Each row was made from one walk, in order. Every step used is in the known rows, and no mark comes twice. Write each row's walk.
(in the rows, 128 means zero)
Known rows
gurug duge tuper zupe butelud: [130 138 163 153 101 141 116 106 125 102 165 117 118 117 120 157 128 144
  93 120 145 125 103 146 103 117 166  96 198 115]
tosutan duge: [140 119 128 120 118 123 127 128 126 148 118 137 105 128 113 116 137 142
 141 132 141 140 139 130 164 103 156 152 155 126]
nepa zupe: [147 140 121 118 113 135 149 128 144 141 108 137  71  90 133 119 130 101
 115 131 124 140 130 133 154 134 160 119 150 120]
vovon tosutan kevi: [120 105 146 127 123 120 136 125 146 107 124 123 127 151 169 106 130 109
 146 134 130 127 149 118 143 127  90 142  89 125]
vovon tosutan duge tuper zupe butelud: [130 115 179 133 115 128 105 104 129 111 150 115 147 116 164 161 144 173
 113 145 157 117 116 130 119 118 157 165 207 113]
zupe tosutan: [139 134 132 126 126 125 134 132 146 155  82 132 104 148 155 109 129  96
 137 127 116 121 131 145 155 125 139 154 169 119]
gurug duge: [123 129 121 141 109 136 136 114 132 109 143 128  96 140 130 108 124 127
 120 109 129 138 134 145 139 117 159  99 137 128]
tosutan vovon: [137 109 131 124 117 124 131 136 129 138 117 120  94 132 113 119 128 103
 131 134 107 129 143 127 150 116  70 130 138 129]
futivab butelud: [133 125 114 118 122 135 138 127 129 151 145 143  99 140  99 100 147 124
 131 130 120 135 132 139 118 117 147 127 150 121]
futivab butelud zupe: [127 112 108 111 120 147 132 118 123 135 153 151 117 122 105 122 158 143
 121 132 123 132 124  99 104 122 152 118 151 115]
tosutan kevi futivab: [136 130  98 120 146 118 143 139 134 127 110 123 128 139 108 115 103  92
 145 126 123 136 145 133 154 137  96 125  66 144]
duge tosutan kevi futivab: [127 151 118 129 146 116 138 138 115 142  87 120 161 130  96 115 111  98
 153 127 116 136 137 138 134 135  86  81  65 142]
kevi futivab butelud zupe tosutan vovon: [124 115  70 110 162 134 122 142 116 134 131 126 145 128 126 150 121 137
 126 137 100 118 118  96 102 149  75 159 136 129]
tuper zupe nepa: [140 144 139 120 110 127 132 132 143 128 140 118 124 130 130 156 122 100
 124 126 142 118 141 148 123 109 156 159  74 122]
zupe tosutan duge: [138 128 130 124 130 119 121 140 132 163  91 137 112 141 144 123 133 139
 149 136 139 126 129 132 164 111 149 186 177 121]
kevi tosutan duge tuper zupe nepa: [124 141 186 127 121 118 106 138 131 123 141 130 153  91 119 162 138 149
 117 124 145 127 126 143 140 138 156 156  70 165]
vovon tosutan duge gurug: [121 127 143 129 117 123 127 114 122 124 122 132 142 141 170 103 148 159
 137 134 138 134 139  61 149 119 143 151 153 134]
vovon tosutan kevi futivab butelud zupe tuper: [110 100  83 120 167 131 123 126 132  93 175 128 170 140 169 130 119 143
 132 131 120 124 123  91 101 159  93 167 120 116]
duge tuper zupe butelud: [146 135 174 135 106 135 119 110 133 134 132 125 118 113 115 149 138 118
 102 135 134 117 110 145 118 120 151 119 208 113]
kevi futivab: [140 139  91 112 145 121 145 121 136 127 105 124 115 135 124 107 107  96
 126 118 112 138 143 151 158 142 145 118 116 144]
vovon tosutan duge tuper zupe: [120 104 181 128 114 126 116 113 131 103 141 118 128 113 167 151 147 168
 109 138 151 122 128 123 127 123 159 142 148 127]
gurug duge tuper zupe butelud futivab: [147 141 128 152 111 139 110 104 123 100 174 117 137 115 131 150  99 156
  92 112 144 103 103 208  85 119 172  84 189 115]
nepa zupe butelud futivab: [173 148  80 119 125 134 131 117 140 146 124 136 106  91 141 120  94 116
 118 132 128 116 119 204 125 134 173 127 200 107]
vovon tosutan kevi futivab: [120 118 105 119 151 115 141 126 143  95 118 114 147 151 172 111 102 104
 143 125 125 131 153 128 146 149  93 141  57 144]
zupe tosutan duge gurug: [134 147 136 135 122 122 122 139 119 171  88 140 132 142 137 112 142 140
 144 135 134 128 123  69 159 114 140 169 183 128]
duge tosutan kevi futivab butelud: [120 151 102 127 152 123 135 143 106 151 124 126 165 133  69 114 124 120
 154 132 117 137 128 133  97 136  90  86  69 137]
duge tuper zupe: [137 125 178 131 104 133 132 118 136 128 124 125 102 111 116 141 141 111
  98 128 129 122 123 138 127 124 149  97 149 127]
gurug duge tosutan: [114 149 140 150 109 135 133 111 112 125 121 123 129 129 118 110 134 133
 130 111 121 138 125 149 121 113 150  55 135 127]
vovon tosutan: [123 112 138 122 121 126 138 105 149 108 119 124 114 147 185  99 134 113
 130 127 119 127 148 138 147 131 142 137 137 127]
tosutan kevi futivab butelud: [127 132  81 115 153 124 138 145 125 136 146 132 131 143  81 113 115 114
 145 130 125 139 134 129 117 135  98 131  70 138]
tosutan kevi futivab butelud zupe nepa: [123 141  78 111 156 135 127 147 122 125 173 153 171 130 104 140 112 131
 139 126 128 127 135 106  92 132 103 147   4 121]

Which walk is each row?
[134 133 180 136 114 129 125 128 141 142  95 125 110 123 148 146 138 107
 105 130 128 109 113 140 127 131 142 130 170 120]  duge tuper zupe tosutan
[124 125  67 106 163 134 119 137 114 145 131 143 156 126 127 147 130 176
 137 134 136 128 115 101 116 139 159 181 150 129]  kevi futivab butelud zupe tosutan duge
[128 120 138 116 125 112 121 127 132 130 108 128 126 111 113 118 144 140
 145 127 134 146 140 135 178 142 156 154 137 175]  kevi tosutan duge
[123 104 135 118 124 121 125 113 136 116 127 127 125 139 173 112 138 156
 140 134 141 133 147 125 154 116 153 166 147 127]  vovon tosutan duge
[109 156 108 149 141 123 137 131 108 110 122 112 160 133 102 121 102 123
 145 111 126 142 129 138 119 132 100  56  55 143]  gurug duge tosutan kevi futivab
[131 107 109 122 129 143 121 122 128 138 165 148 116 127 123 122 149 139
 119 130 115 128 112 104 106 127 147 152 208 100]  futivab butelud zupe tuper
[119 128 166 150  98 139 128 112 127  97 156 116 102 113 123 148 130 139
  87 112 140 129 114 137 112 121 163  74 137 127]  gurug duge tuper zupe
[128 109 141 121 123 114 124 134 133 120 107 113 116 114 112 119 135 100
 136 128 100 136 143 132 165 153  69 133 122 176]  kevi tosutan vovon
[117 108 175 133 122 125 117 111 131 121 128 143 125 125 174 104 145 167
 117 131 132 128 136 131 149 121 144 131 153 123]  vovon tosutan duge tuper
[136 133 128 117 119 138 129 122 137 130 136 154 136 123 146 129 130 118
 122 123 122 122 143 120 128 113 150 140  81 111]  butelud zupe nepa
[111 143 147 158 111 130 132 132 110 124 127 121 139 135 101 117 129 128
 148 119 133 138 128 129 116 110 100  60  86 125]  gurug duge tosutan kevi
[107 104  84 110 157 133 134 123 127  89 163 132 168 136 152 130 127 146
 135 133 128 129 136  87  96 153 101 135  62 131]  vovon tosutan kevi futivab butelud zupe
[123 140 128 129 152 125 126 156 126 137 135 120 144 130 106 157 119 121
 121 134 133 116 106 125  89 148  96 140  92 131]  duge tuper zupe tosutan kevi futivab butelud
[104 154  91 147 148 131 132 137  97 119 157 119 164 137  76 119 115 146
 145 116 128 143 120 136  82 132 103  62  59 138]  gurug duge tosutan kevi futivab butelud
[139 106 126 126 124 136 124 113 137 129 128 140 115 124 150 124 136 118
 118 126 113 125 123 108 145 128 142 146 204 105]  butelud zupe tuper
[135 123 167 132 116 127 118 125 122 153 120 153 105 114 116 107 145 153
 118 130 131 135 127 137 157 108 149 117 160 123]  tosutan duge tuper
[118 139 168 155 108 135 123 124 133 110 129 115 111 126 156 154 128 134
  96 115 138 118 104 138 113 128 156 108 161 122]  gurug duge tuper zupe tosutan
[140 122 135 119 121 118 120 142 132 146 104 110 117 129 135 172 133 141
 139 142 160 118 123 123 145 113 163 197 173 127]  tuper zupe tosutan duge
[124 118  76 108 151 135 134 136 118 120 155 141 147 125  91 134 125 135
 135 131 126 135 128  91 103 143 104 123  70 131]  tosutan kevi futivab butelud zupe
[133 114 179 138 116 125 117 144 131 140 104 110 109 118 137 165 130 110
 106 139 115 104 114 124 123 127  70 140 164 122]  duge tuper zupe tosutan vovon
[125 141  82 121 164 120 135 158 130 151 118 128 140 155 112 120 109 110
 152 132 122 125 124 130 117 144  92 163  91 132]  zupe tosutan kevi futivab butelud
[130 125  95 117 156 124 132 141 131 125  89 131 154 134 149 142 109 106
 142 129 122 121 130  97 141 149  96 152  88 129]  butelud zupe tosutan kevi futivab
[119 135 160 154 106 140 128 111 127 113 143 142  95 126 132  99 131 135
  95 106 120 138 122 146 134 122 151  63 141 123]  gurug duge tuper
[128 136 158 138 116 120 135 135 119 156  93 131 141 131  97 110 138 102
 158 135 124 131 136 129 131 113  87  83  95 124]  duge tosutan kevi
[114 131 140 154 111 132 124 128 102 122 130 109 125 124 105 126 128 136
 132 120 109 135 128 132 116 111  75  62 128 129]  gurug duge tosutan vovon
[127 136  88 117 154 120 132 159 131 132 130 106 144 144 105 167 111 110
 145 138 144 119 116 120  97 145 103 176  88 136]  tuper zupe tosutan kevi futivab butelud
